Known rows, with every step that occurs
kitigef-madene-bevo-bosifa: [-46  31 -14  25  -3  -5 -31  -8  28 -18  45  12  12   0 -14 -24  60   1
 -14 -53  12 -77  10 -24]
bipo-madene-bilagof-bosifa: [-38  19  22   1 -28   8  -6 -59  -5   7  35  16  26 -10 -37 -22  64  20
  38  14 -30   0   9 -13]
bilagof-bosifa-gamo-madene: [ -6 -27 -15  16 -50  -2  -6  -3  46  -8  20  -8   3   1 -12  44  47  33
  -7  58 -67 -37  13  27]
bevo-bosifa-gamo: [-15   1  -9   5 -14  18 -11  13   1 -46  40  17 -15   7  24  17   5 -16
 -18  17 -26 -39   7   0]
loketaf-rasog-ginu: [ -1  14   0 -14   8  -2   4 -19  20   6  47   6  11  -2 -17 -10  -3  28
  -3   3  26  21  19  33]
kitigef-bosifa-gamo-madene: [ -4 -42 -23  34 -27 -16  -3  30  33  -7  28  -7 -12  -1   4  42  60  27
 -27  36 -60 -43  -4  25]
madene-bevo-bosifa: [-29  39 -10  -5   3 -11 -22 -13  32 -14  21  13  19   5   0 -15  25 -11
  -6 -37   3 -58  10 -18]
loketaf-madene-gamo: [ -2 -15  -4 -38 -56  -2   0 -22   4 -18  -1 -14   0   1  21  18 -39  -6
  -8  -8 -24 -10  16 -22]
bevo-bosifa-gamo-madene-loketaf: [ -1 -10  11  12 -40 -10   5  -3  22 -30  15  14   2  11   5  11 -14   4
 -32  13 -29 -67   5  18]
rasog-loketaf-madene: [  7   1  29  19 -34  25  11 -29 -15  11  15   4 -14  21 -21  31  11  15
 -10 -17  -3   7 -12  18]
gamo-bosifa: [ -3 -13 -15  15  20 -15  16   1  13 -15  10  -7   8  20  -2  -8  26  26
 -25  35 -15 -25   1  43]
gamo-bosifa-bilagof: [ 14 -23   0  -1  14   7  24  -7  20 -36  31   1   0  32 -42 -31  -1   7
 -47  50  18   5  -2  31]
bevo-madene-bilagof-bosifa-gamo: [-34   6  16 -11 -36  14 -11 -30   2 -41  49  12   5 -15 -20  -5  25  11
  -3  25 -56 -19  14 -24]
bosifa-gamo-madene: [  9 -40 -21   4 -40   0   1  27  40  -8  11  -6  -6   8 -13  39  33  34
 -22  48 -51 -23   9  23]
madene-gamo-bosifa: [-11 -30 -26 -11  -2 -27  25   7   7 -27   2 -12  16  18   9 -11 -10  23
 -25  35 -20 -41  19   6]
bosifa-gamo-madene-loketaf: [  9 -22   4   2 -46 -17   8  -1  19 -24   8   8   2   0  -7  17 -21  12
 -29  18 -25 -44   2  18]
gamo-madene: [  8 -27  -3  13 -25  -3   7  12  43  20 -13 -11   5  17 -19  18  40  38
 -12  26 -32 -21   8  23]
bipo-madene: [  1 -10 -12   5 -34   9 -11   9 -16   2   7   3  -2  21 -22 -11  50  20
  23   6 -14  -4  -6  14]
kitigef-madene-gamo-bosifa: [-26 -40 -30  18  -9 -21  16  14   4 -30  27 -13  10  14  -6 -18  25  34
 -32  19 -14 -60  21   2]
bilagof-bosifa-gamo: [-17   0 -13   6 -32   4 -16 -21   5 -37  41   4  -2 -20   7  34   9  -7
   6  41 -42 -19   6   6]
loketaf-rasog: [-16   1 -25 -25  14  -1  -1 -22   9   2  17  -1  17 -33   9   6 -29  30
  -2  -9 -16  39  13  19]
bipo-madene-bilagof: [-19  -6  13 -23 -18  15   6 -13 -17   9  28  25  15  -1 -48 -40  52  29
  15  -4  -9  24   4 -30]
bilagof-bosifa-gamo-madene-bevo: [-14  -3 -41 -17 -49 -34 -26 -12  70  -9  27  -2  29 -22 -38  32  47  30
  -4  15 -45 -45  16   1]
bipo-madene-gamo: [ -7 -31 -24 -28 -56  -7   3  16 -20 -11  -4  -4   7  13  -4 -11  -6  13
  18   4 -20 -24  18 -36]
madene-gamo: [ -8 -22 -14 -33 -28 -15  10   9  -6 -14 -10  -6   9  -3  12  -4 -46  -5
   1  -1  -9 -20  23 -46]
rasog-loketaf-madene-bilagof: [-14   2  45 -12 -17  27  24 -44 -17  16  35  26   5   0 -49  -9  21  24
 -12 -21   1  35  -1 -27]
gamo-madene-bipo: [ 10 -28  -2  -8 -39   5  21  -7  32  30   0  -2  39   1 -43 -40  25  29
 -40  -7 -22   0  -9 -15]

Rows
[-10  -5 -10 -18 -12 -18   8 -31  26   1   8   2  27 -27   0   7 -42  41
 -17  -9 -25   5  14  33] | gamo-madene-loketaf-rasog
[ -9   9 -40 -27 -36 -25 -29  -2  20  -1  17   7  25  -5 -45 -12  49  21
  19 -26  -4 -19   1 -11] | bipo-madene-bevo
[  9 -43 -15 -19 -21   2  25   3   7 -43  27  -2   4  40 -44 -39  -4  15
 -35  52   5 -10  11   7] | bipo-madene-gamo-bosifa-bilagof
[-24 -32   4   0 -11  -5  12   4  21   3  45  17   7 -18 -29   0  59  35
 -25  21 -46  -5   5 -19] | kitigef-bosifa-gamo-madene-bilagof
[-15  11  -8 -27   4 -16   2 -40  -1 -11  18   9  23 -40  11  -6 -68  16
 -10 -26  -4  19   9  20] | madene-loketaf-rasog
[-20  -3 -14 -13 -18  -7   2 -25  28 -24  31  12  17 -21  15  14 -37  31
 -28  -1 -37 -19  18  33] | bevo-bosifa-gamo-madene-loketaf-rasog
[-29   1   2 -13 -27   8  -6 -33   1 -32  56  18   9 -30 -13  13  17   1
   4  35 -39  -2  11 -19] | madene-bilagof-bosifa-gamo
[-35   8  28   6 -21   1   5 -57  33  20  22   6  31 -13 -35  -6  57  33
  16  27 -40 -10  18  -8] | gamo-madene-bilagof-bosifa
[  4 -33   3 -20 -14   3  26   2  16 -54  18  -8   1  45 -41 -52 -25  14
 -54  39  -6 -25  15  -5] | bevo-madene-gamo-bosifa-bilagof
[ -4  27 -20 -34 -36 -22 -32 -40  42  -7  22  -2  17 -18 -18  18  15   2
  -7 -37  -9  -6  -3   0] | loketaf-madene-bevo
[-14 -18  21 -19 -10   4  21 -10  31  23  12  15  21  -3 -44 -18  43  45
 -12  13 -24  12  15 -23] | gamo-madene-bilagof
[ 12 -39   7 -10 -21  11  39 -15   6 -36  31   1  -2  44 -48 -17 -25  13
 -52  39  13  -3   7   8] | rasog-loketaf-madene-gamo-bosifa-bilagof
[-22 -18  13 -15 -18  17  13  -1  31  -5  38  25  11   2 -29  -8  47  33
 -24  24 -40 -14  20 -22] | bevo-bosifa-gamo-madene-bilagof
[ 10  -7  26  -1 -47  26  25 -40 -16  22  23   9  23   3 -46 -31   1  10
 -40 -41   2  24 -23 -19] | rasog-loketaf-madene-bipo
[  0 -28  -9  -4 -60   6  11 -19  34   7  26  -1  39 -12 -38 -18  31  26
 -36  20 -49 -12  -3 -11] | bilagof-bosifa-gamo-madene-bipo
[ -4 -44 -13   0  -8   1  24   2  13 -47  44  -4   1  27 -45 -40  -3  14
 -52  36  19 -22  15  -3] | kitigef-madene-gamo-bosifa-bilagof
[  5  -1   0 -15 -23 -13   8 -18  31 -11  57  11  12  -2 -22   4 -17  35
 -23  17   5  -8  20  44] | bosifa-gamo-madene-loketaf-rasog-ginu
[  8 -37  -9 -23  -4  -3  31  -1  16 -44  23  -4   5  30 -34 -32 -30   4
 -46  49  11  -7  13   1] | madene-gamo-bosifa-bilagof
[ -3 -10  10  11 -53 -19   2 -24  23 -23  15   5  11  -6  -6  22 -10  12
 -15  26 -37 -53   5  23] | bilagof-bosifa-gamo-madene-loketaf
[ -9 -15 -22 -25 -23 -16   5 -21  26 -18  25   6  19 -33   3  20 -46  39
 -24   6 -36   4  15  33] | bosifa-gamo-madene-loketaf-rasog
[-22  17   9 -24 -11  -8  -2 -35  -1 -25   8   2  17 -20   4 -28 -59  28
 -18 -38 -25  -3  10  12] | bevo-madene-loketaf-rasog
[  0 -42 -17  10 -40  -5  13   8  23   8  34   0  26 -15 -27 -21  41  22
 -53   1 -43 -18 -17 -13] | kitigef-bosifa-gamo-madene-bipo
[-17 -24  -9  -9 -16 -19  19  13   9 -38  -5 -18  12  37   1 -35  -1  34
 -33  21 -40 -62  22  -2] | bevo-madene-gamo-bosifa
